Each row comes from the steps of one walk. Every step used is in the known rows, and no mark comes twice. Write the walk behind each row, first mark first.
Known rows:
ruzirop-lesum-duvepor-merug-tebefud-mipe: [-0.03, -0.02,  0.07,  0.09,  0.05,  0.09, -0.18, -0.04,  0.02, -0.14,
  0.30,  0.15,  0.34,  0.64, -0.19, -0.25,  0.12, -0.09,  0.12,  0.50,
  0.33, -0.73,  0.10, -0.25,  0.32]
merug-ruzirop-lesum-duvepor-mipe-tebefud: [-0.22, -0.14,  0.21, -0.20, -0.09,  0.22, -0.17, -0.47,  0.07, -0.04,
  0.48,  0.15,  0.10,  0.36, -0.26, -0.11,  0.28, -0.21, -0.05,  0.36,
  0.30, -0.54, -0.10,  0.03,  0.62]
merug-ruzirop-mipe: [-0.13, -0.01, -0.05, -0.27, -0.16,  0.18, -0.01, -0.37,  0.08,  0.10,
  0.18, -0.02,  0.03,  0.19,  0.07,  0.14,  0.09,  0.06,  0.18, -0.03,
  0.14, -0.01, -0.22,  0.25,  0.39]
lesum-tebefud: [ 0.13, -0.19,  0.03,  0.12,  0.02,  0.16,  0.13, -0.03, -0.04,  0.00,
  0.14,  0.06, -0.09,  0.20, -0.01,  0.06,  0.01, -0.06,  0.11,  0.20,
  0.16, -0.17, -0.03,  0.09,  0.06]
merug-ruzirop-mipe-tebefud-lesum-duvepor: [-0.17, -0.29, -0.07, -0.24, -0.10,  0.38,  0.02, -0.32,  0.01, -0.10,
  0.43,  0.04, -0.03,  0.49, -0.07,  0.21,  0.28, -0.42,  0.07,  0.19,
  0.52, -0.41, -0.27,  0.14,  0.60]
duvepor-merug: [ 0.05,  0.07, -0.08,  0.13,  0.02,  0.00,  0.01,  0.03,  0.01, -0.12,
 -0.13, -0.10,  0.16, -0.04, -0.01, -0.16, -0.05, -0.15,  0.15,  0.06,
 -0.08, -0.01,  0.09, -0.12, -0.02]
kabal-mosi: [ 0.02,  0.06,  0.04,  0.03, -0.02, -0.09, -0.05,  0.09,  0.04,  0.06,
  0.04, -0.05, -0.11, -0.15,  0.02,  0.11, -0.07,  0.21, -0.06, -0.25,
 -0.03,  0.15, -0.09,  0.02, -0.07]
duvepor-merug-tebefud-lesum: [ 0.05, -0.02, -0.33,  0.09,  0.14, -0.07, -0.03,  0.09, -0.05, -0.13,
  0.18, -0.08, -0.01,  0.25,  0.16, -0.11,  0.04, -0.29,  0.10,  0.13,
  0.06, -0.15,  0.02, -0.17,  0.36]
tebefud-merug-ruzirop-lesum-duvepor: [-0.08, -0.33,  0.28, -0.14, -0.11,  0.20, -0.18, -0.42,  0.05,  0.15,
  0.20,  0.48,  0.26,  0.20, -0.05,  0.02,  0.26, -0.12,  0.04,  0.20,
  0.14, -0.18, -0.17, -0.17,  0.57]
ruzirop-mipe-tebefud: [ 0.03, -0.06, -0.01, -0.05, -0.07,  0.19,  0.06, -0.22, -0.07, -0.15,
  0.19, -0.19,  0.03,  0.21, -0.10, -0.02,  0.09, -0.11,  0.11,  0.12,
  0.30, -0.38, -0.01,  0.22,  0.03]
mosi-kabal-merug: [-0.13,  0.21, -0.23,  0.07, -0.29,  0.10, -0.13, -0.02, -0.17, -0.22,
 -0.06, -0.10,  0.00, -0.26,  0.17,  0.17,  0.01, -0.04,  0.20, -0.33,
 -0.01,  0.34, -0.13,  0.13, -0.20]
mosi-kabal-merug-duvepor-mipe-tebefud: [-0.07,  0.26, -0.22, -0.02, -0.23, -0.02, -0.18, -0.20, -0.20, -0.09,
  0.30, -0.29,  0.08, -0.08,  0.03,  0.00, -0.03, -0.30,  0.16, -0.06,
  0.21, -0.08, -0.08,  0.23, -0.06]
kabal-merug: [-0.06,  0.01, -0.17, -0.09, -0.17,  0.10, -0.10,  0.04, -0.03, -0.03,
 -0.05,  0.04,  0.14, -0.09,  0.11,  0.09,  0.07, -0.03,  0.02, -0.12,
  0.07,  0.24, -0.07,  0.15, -0.04]
duvepor-mipe-ruzirop: [ 0.03, -0.04,  0.11, -0.21,  0.01, -0.08, -0.17, -0.27,  0.14, -0.15,
  0.16, -0.10,  0.15,  0.02,  0.13, -0.13,  0.18, -0.04, -0.11,  0.13,
 -0.06, -0.20,  0.03, -0.05,  0.29]
lesum-tebefud-merug-duvepor-mipe-ruzirop: [ 0.35, -0.38,  0.21, -0.11,  0.05, -0.05, -0.10, -0.42,  0.04,  0.17,
  0.40,  0.10,  0.31,  0.22,  0.19, -0.13,  0.11, -0.26,  0.06,  0.43,
  0.15, -0.41, -0.03, -0.07,  0.44]
merug-ruzirop-lesum-duvepor-mipe: [-0.23, -0.11,  0.27, -0.21, -0.14,  0.12, -0.25, -0.40,  0.14,  0.07,
  0.35,  0.27,  0.07,  0.38, -0.17,  0.00,  0.18,  0.03, -0.05,  0.30,
  0.20, -0.36, -0.15, -0.03,  0.64]
tebefud-mipe: [ 0.03,  0.03, -0.11, -0.10,  0.13,  0.08,  0.12,  0.06,  0.01, -0.08,
  0.07,  0.00,  0.18,  0.15, -0.08, -0.04,  0.10, -0.13, -0.02,  0.17,
  0.02, -0.31,  0.04, -0.12,  0.01]
mosi-kabal-merug-duvepor-mipe-tebefud-lesum: [-0.05,  0.05, -0.41, -0.08, -0.10, -0.01, -0.17, -0.10, -0.22, -0.17,
  0.39, -0.22, -0.01,  0.05,  0.11,  0.13,  0.04, -0.56,  0.04, -0.06,
  0.24, -0.08, -0.11,  0.10,  0.18]
mosi-kabal-merug-tebefud-lesum-duvepor-mipe: [-0.21,  0.20, -0.20,  0.07, -0.31,  0.11, -0.26, -0.01, -0.23, -0.23,
  0.42, -0.06, -0.14,  0.25,  0.14,  0.17,  0.14, -0.13,  0.14,  0.06,
  0.38, -0.29, -0.24,  0.03,  0.27]
ruzirop-merug-duvepor-mipe-tebefud: [ 0.00, -0.15, -0.05, -0.27,  0.07,  0.00, -0.21, -0.24, -0.08,  0.16,
  0.35, -0.29,  0.32,  0.14, -0.21, -0.28,  0.01, -0.38, -0.11,  0.43,
  0.33, -0.48,  0.05,  0.09,  0.18]
mipe-ruzirop-lesum-tebefud: [ 0.15, -0.55,  0.21, -0.05,  0.06,  0.11, -0.20, -0.38,  0.10, -0.15,
  0.28,  0.21,  0.11,  0.38,  0.13,  0.00,  0.20, -0.07, -0.08,  0.19,
  0.13, -0.13,  0.02,  0.01,  0.45]
tebefud-lesum: [ 0.00, -0.20, -0.17, -0.04,  0.14,  0.00,  0.02,  0.09, -0.03, -0.08,
  0.08,  0.08, -0.10,  0.14,  0.08,  0.14,  0.08, -0.25, -0.13,  0.01,
  0.04,  0.01, -0.04, -0.14,  0.24]
merug-ruzirop-lesum-tebefud-mipe: [ 0.00, -0.34, -0.06, -0.21,  0.14,  0.32,  0.09, -0.32,  0.09,  0.01,
  0.41,  0.30,  0.16,  0.52, -0.08,  0.06,  0.27, -0.21,  0.04,  0.34,
  0.13, -0.36, -0.11,  0.02,  0.63]
merug-duvepor-lesum-tebefud: [ 0.10, -0.39,  0.14, -0.02,  0.12, -0.14,  0.12, -0.12,  0.11,  0.21,
  0.39,  0.28, -0.06,  0.37, -0.29,  0.14, -0.24, -0.19,  0.19,  0.29,
  0.31, -0.07,  0.06,  0.05,  0.30]
duvepor-mipe-tebefud-merug-ruzirop: [ 0.03, -0.01, -0.06, -0.25,  0.00,  0.17,  0.12, -0.44, -0.03,  0.01,
  0.29, -0.02,  0.23, -0.14, -0.02, -0.21,  0.34, -0.41,  0.09,  0.25,
 -0.05, -0.38, -0.09, -0.04,  0.49]

Write each row's walk:
[ 0.14, -0.15, -0.08,  0.03,  0.13,  0.25,  0.25,  0.03, -0.03, -0.09,
  0.21,  0.07,  0.09,  0.35, -0.10,  0.02,  0.11, -0.21,  0.09,  0.37,
  0.18, -0.49,  0.00, -0.02,  0.08]	lesum-tebefud-mipe
[ 0.22, -0.18,  0.18, -0.24,  0.05, -0.22, -0.24, -0.39,  0.08,  0.17,
  0.25,  0.04,  0.40,  0.02,  0.20, -0.17,  0.10, -0.20, -0.05,  0.24,
  0.00, -0.25,  0.00, -0.15,  0.36]	tebefud-merug-duvepor-mipe-ruzirop
[-0.07, -0.14, -0.01,  0.04, -0.01,  0.04, -0.14,  0.08, -0.05,  0.02,
  0.37,  0.14, -0.16,  0.46,  0.03,  0.08,  0.10, -0.12, -0.02,  0.21,
  0.38, -0.37, -0.14, -0.08,  0.36]	merug-tebefud-lesum-duvepor
[-0.05, -0.32, -0.17, -0.42,  0.13, -0.02, -0.37, -0.28,  0.03, -0.10,
  0.47, -0.18,  0.23,  0.27,  0.22, -0.21,  0.33, -0.29, -0.22,  0.35,
  0.20, -0.42, -0.05, -0.10,  0.72]	duvepor-mipe-ruzirop-merug-tebefud-lesum
[-0.05, -0.28,  0.14, -0.17,  0.01,  0.04, -0.23, -0.15,  0.12, -0.21,
  0.30,  0.09,  0.06,  0.33,  0.07,  0.04,  0.26, -0.26, -0.22,  0.27,
  0.21, -0.41, -0.09, -0.22,  0.52]	tebefud-lesum-duvepor-mipe-ruzirop
[ 0.02,  0.12, -0.16, -0.08,  0.11,  0.01,  0.04,  0.02, -0.02,  0.00,
  0.29, -0.03,  0.13,  0.32,  0.00, -0.13,  0.12, -0.02,  0.07,  0.26,
  0.12, -0.46,  0.00, -0.02,  0.14]	merug-tebefud-mipe
[-0.16, -0.03, -0.29, -0.35, -0.28,  0.37, -0.02, -0.41,  0.00, -0.05,
  0.24, -0.11,  0.19,  0.09,  0.07,  0.11,  0.26, -0.21,  0.20, -0.07,
  0.30,  0.04, -0.23,  0.47,  0.33]	kabal-merug-ruzirop-mipe-tebefud
[ 0.06, -0.13, -0.04, -0.26,  0.15,  0.04, -0.05, -0.14,  0.15, -0.20,
  0.11, -0.01,  0.34,  0.14,  0.11, -0.08,  0.25, -0.20, -0.09,  0.12,
 -0.04, -0.23,  0.05, -0.14,  0.19]	tebefud-mipe-ruzirop
[-0.26, -0.12,  0.03, -0.29, -0.26,  0.32, -0.28, -0.43,  0.04, -0.07,
  0.43,  0.18,  0.25,  0.27, -0.17, -0.02,  0.35, -0.24, -0.03,  0.23,
  0.36, -0.31, -0.17,  0.19,  0.60]	kabal-merug-ruzirop-lesum-duvepor-mipe-tebefud
[-0.01, -0.37,  0.06, -0.11,  0.01,  0.24, -0.03, -0.38,  0.07,  0.09,
  0.34,  0.29, -0.02,  0.36,  0.00,  0.10,  0.15, -0.07,  0.09,  0.17,
  0.12, -0.06, -0.15,  0.13,  0.61]	merug-ruzirop-lesum-tebefud
[ 0.01, -0.23, -0.07,  0.13, -0.04,  0.30,  0.02, -0.07, -0.08, -0.34,
  0.20, -0.11,  0.10,  0.48, -0.15,  0.00,  0.13, -0.51,  0.14,  0.33,
  0.52, -0.59, -0.01, -0.07,  0.25]	ruzirop-mipe-tebefud-lesum-duvepor-merug
[-0.04, -0.26,  0.24, -0.20,  0.05,  0.06, -0.37, -0.29,  0.14, -0.12,
  0.48,  0.22,  0.32,  0.65,  0.02, -0.14,  0.31, -0.01, -0.10,  0.38,
  0.34, -0.63,  0.01, -0.15,  0.50]	merug-tebefud-mipe-ruzirop-lesum-duvepor
[ 0.22, -0.20,  0.07, -0.07, -0.04,  0.06,  0.00, -0.36, -0.12,  0.16,
  0.28, -0.05,  0.27,  0.22, -0.02, -0.05,  0.02, -0.28,  0.17,  0.23,
  0.37, -0.42, -0.03,  0.11,  0.11]	ruzirop-mipe-tebefud-merug-duvepor
[ 0.27, -0.31,  0.08,  0.14,  0.02,  0.21,  0.19, -0.11, -0.12,  0.04,
  0.10,  0.18,  0.09,  0.05,  0.06, -0.03,  0.12, -0.18,  0.16,  0.28,
  0.10, -0.26, -0.05, -0.06,  0.11]	lesum-tebefud-merug
[ 0.02, -0.32,  0.02, -0.22,  0.07,  0.19, -0.03, -0.51, -0.01,  0.01,
  0.26,  0.25,  0.28,  0.02,  0.00, -0.13,  0.34, -0.37,  0.00,  0.13,
  0.00, -0.14, -0.05, -0.07,  0.58]	mipe-tebefud-merug-ruzirop-lesum
[ 0.02,  0.02,  0.02, -0.05,  0.04,  0.05, -0.19, -0.11,  0.15, -0.22,
  0.26, -0.05,  0.45,  0.41,  0.06, -0.29,  0.22, -0.22,  0.16,  0.39,
  0.25, -0.61,  0.05, -0.21,  0.29]	lesum-duvepor-merug-tebefud-mipe-ruzirop
[-0.34,  0.07, -0.01, -0.13, -0.38,  0.32, -0.30, -0.49, -0.10, -0.26,
  0.41,  0.04,  0.10,  0.10, -0.09,  0.06,  0.29, -0.25,  0.14,  0.03,
  0.31, -0.20, -0.22,  0.17,  0.42]	mosi-kabal-merug-ruzirop-lesum-duvepor-mipe-tebefud
[ 0.31, -0.22,  0.13,  0.05,  0.04, -0.01,  0.06, -0.22, -0.09,  0.28,
  0.34,  0.13,  0.15,  0.25,  0.00, -0.06, -0.02, -0.20,  0.14,  0.49,
  0.21, -0.51, -0.05, -0.04,  0.24]	lesum-tebefud-merug-duvepor-mipe
[-0.01,  0.16, -0.04,  0.11,  0.01,  0.09, -0.02,  0.08,  0.01, -0.11,
  0.21, -0.02,  0.29,  0.42, -0.15, -0.24,  0.07, -0.15,  0.24,  0.45,
  0.30, -0.68,  0.04, -0.20,  0.10]	lesum-duvepor-merug-tebefud-mipe
[-0.03, -0.19, -0.09,  0.04, -0.18, -0.03, -0.02, -0.14, -0.05,  0.01,
  0.32,  0.16, -0.05,  0.12, -0.11,  0.31, -0.23, -0.22,  0.39, -0.05,
  0.31,  0.28, -0.06,  0.19,  0.09]	mosi-kabal-merug-duvepor-lesum-tebefud
[-0.14, -0.20, -0.21, -0.07,  0.04,  0.25,  0.03, -0.15,  0.04, -0.18,
  0.22,  0.01,  0.13,  0.20, -0.06, -0.04,  0.23, -0.70,  0.11,  0.19,
  0.23, -0.23, -0.13, -0.15,  0.54]	mipe-tebefud-lesum-duvepor-merug-ruzirop
[-0.07, -0.15,  0.32,  0.01, -0.05,  0.15, -0.18, -0.25, -0.03, -0.18,
  0.37,  0.09,  0.07,  0.40, -0.33, -0.15,  0.18, -0.13, -0.13,  0.45,
  0.37, -0.72,  0.06, -0.06,  0.31]	ruzirop-lesum-duvepor-mipe-tebefud
[-0.10,  0.00, -0.20, -0.21, -0.12,  0.06, -0.41, -0.34, -0.04, -0.36,
  0.36,  0.01,  0.33,  0.24,  0.32, -0.02,  0.33, -0.07,  0.07, -0.09,
  0.10, -0.08, -0.04,  0.03,  0.32]	mosi-kabal-merug-tebefud-mipe-ruzirop-lesum
[ 0.00, -0.29,  0.18, -0.08,  0.09,  0.12, -0.29, -0.22,  0.19, -0.33,
  0.11,  0.18,  0.56,  0.45, -0.08, -0.21,  0.26, -0.28, -0.04,  0.37,
  0.16, -0.50,  0.13, -0.37,  0.36]	tebefud-mipe-ruzirop-lesum-duvepor-merug
[ 0.07, -0.37,  0.13,  0.02,  0.10,  0.04,  0.23, -0.07,  0.09, -0.07,
  0.26,  0.25, -0.12,  0.23, -0.30,  0.10, -0.06, -0.14,  0.18,  0.26,
  0.18, -0.10,  0.09,  0.00,  0.27]	duvepor-lesum-tebefud
[-0.04, -0.17, -0.07,  0.15,  0.03,  0.09, -0.05,  0.14, -0.01, -0.19,
  0.00,  0.08,  0.07,  0.26, -0.05,  0.02,  0.03, -0.41,  0.03,  0.19,
  0.20, -0.22, -0.01, -0.30,  0.22]	tebefud-lesum-duvepor-merug
[-0.13, -0.12, -0.29, -0.15, -0.16,  0.40, -0.05, -0.34, -0.08, -0.20,
  0.34,  0.19,  0.17,  0.27,  0.08,  0.23,  0.28, -0.25,  0.24,  0.01,
  0.13, -0.01, -0.22,  0.14,  0.41]	mosi-kabal-merug-ruzirop-lesum-tebefud-mipe
[-0.02, -0.17, -0.20, -0.06, -0.05,  0.04,  0.10, -0.08, -0.04, -0.08,
  0.40,  0.17,  0.13,  0.29, -0.20,  0.27, -0.12, -0.36,  0.36,  0.14,
  0.33, -0.02, -0.01,  0.08,  0.10]	mosi-kabal-merug-duvepor-lesum-tebefud-mipe
[ 0.06, -0.02, -0.09, -0.25,  0.14, -0.03, -0.13, -0.18,  0.12, -0.12,
  0.35, -0.07,  0.28,  0.28,  0.19, -0.18,  0.26, -0.08,  0.00,  0.19,
  0.05, -0.38,  0.00, -0.05,  0.31]	merug-tebefud-mipe-ruzirop
[-0.18,  0.04, -0.13, -0.10, -0.29,  0.07, -0.43, -0.20, -0.08, -0.34,
  0.47, -0.08,  0.01,  0.22,  0.34,  0.12,  0.27, -0.20,  0.06,  0.00,
  0.31, -0.21, -0.25,  0.01,  0.46]	mosi-kabal-merug-tebefud-lesum-duvepor-mipe-ruzirop
[-0.02, -0.33,  0.29,  0.02, -0.04,  0.04, -0.41, -0.28,  0.17, -0.26,
  0.05,  0.17,  0.37,  0.30,  0.02, -0.17,  0.15, -0.14, -0.02,  0.19,
  0.15, -0.19,  0.10, -0.25,  0.34]	mipe-ruzirop-lesum-duvepor-merug
[ 0.05, -0.26,  0.24, -0.28,  0.07, -0.26, -0.46, -0.45,  0.18,  0.10,
  0.37,  0.09,  0.26,  0.36,  0.09, -0.11,  0.04, -0.02, -0.21,  0.22,
  0.08, -0.20,  0.07, -0.04,  0.52]	merug-duvepor-mipe-ruzirop-lesum
[-0.09,  0.08,  0.25,  0.03, -0.14,  0.06, -0.09, -0.03,  0.01,  0.00,
  0.16,  0.03,  0.00,  0.20, -0.20, -0.04,  0.04,  0.04, -0.02,  0.32,
  0.24, -0.48, -0.05, -0.06,  0.10]	lesum-duvepor-mipe
[ 0.03, -0.60,  0.09, -0.19,  0.13, -0.01, -0.04, -0.19,  0.05,  0.24,
  0.37,  0.16,  0.17,  0.36, -0.35,  0.02, -0.18, -0.30,  0.12,  0.45,
  0.44, -0.13,  0.08,  0.03,  0.35]	ruzirop-merug-duvepor-lesum-tebefud
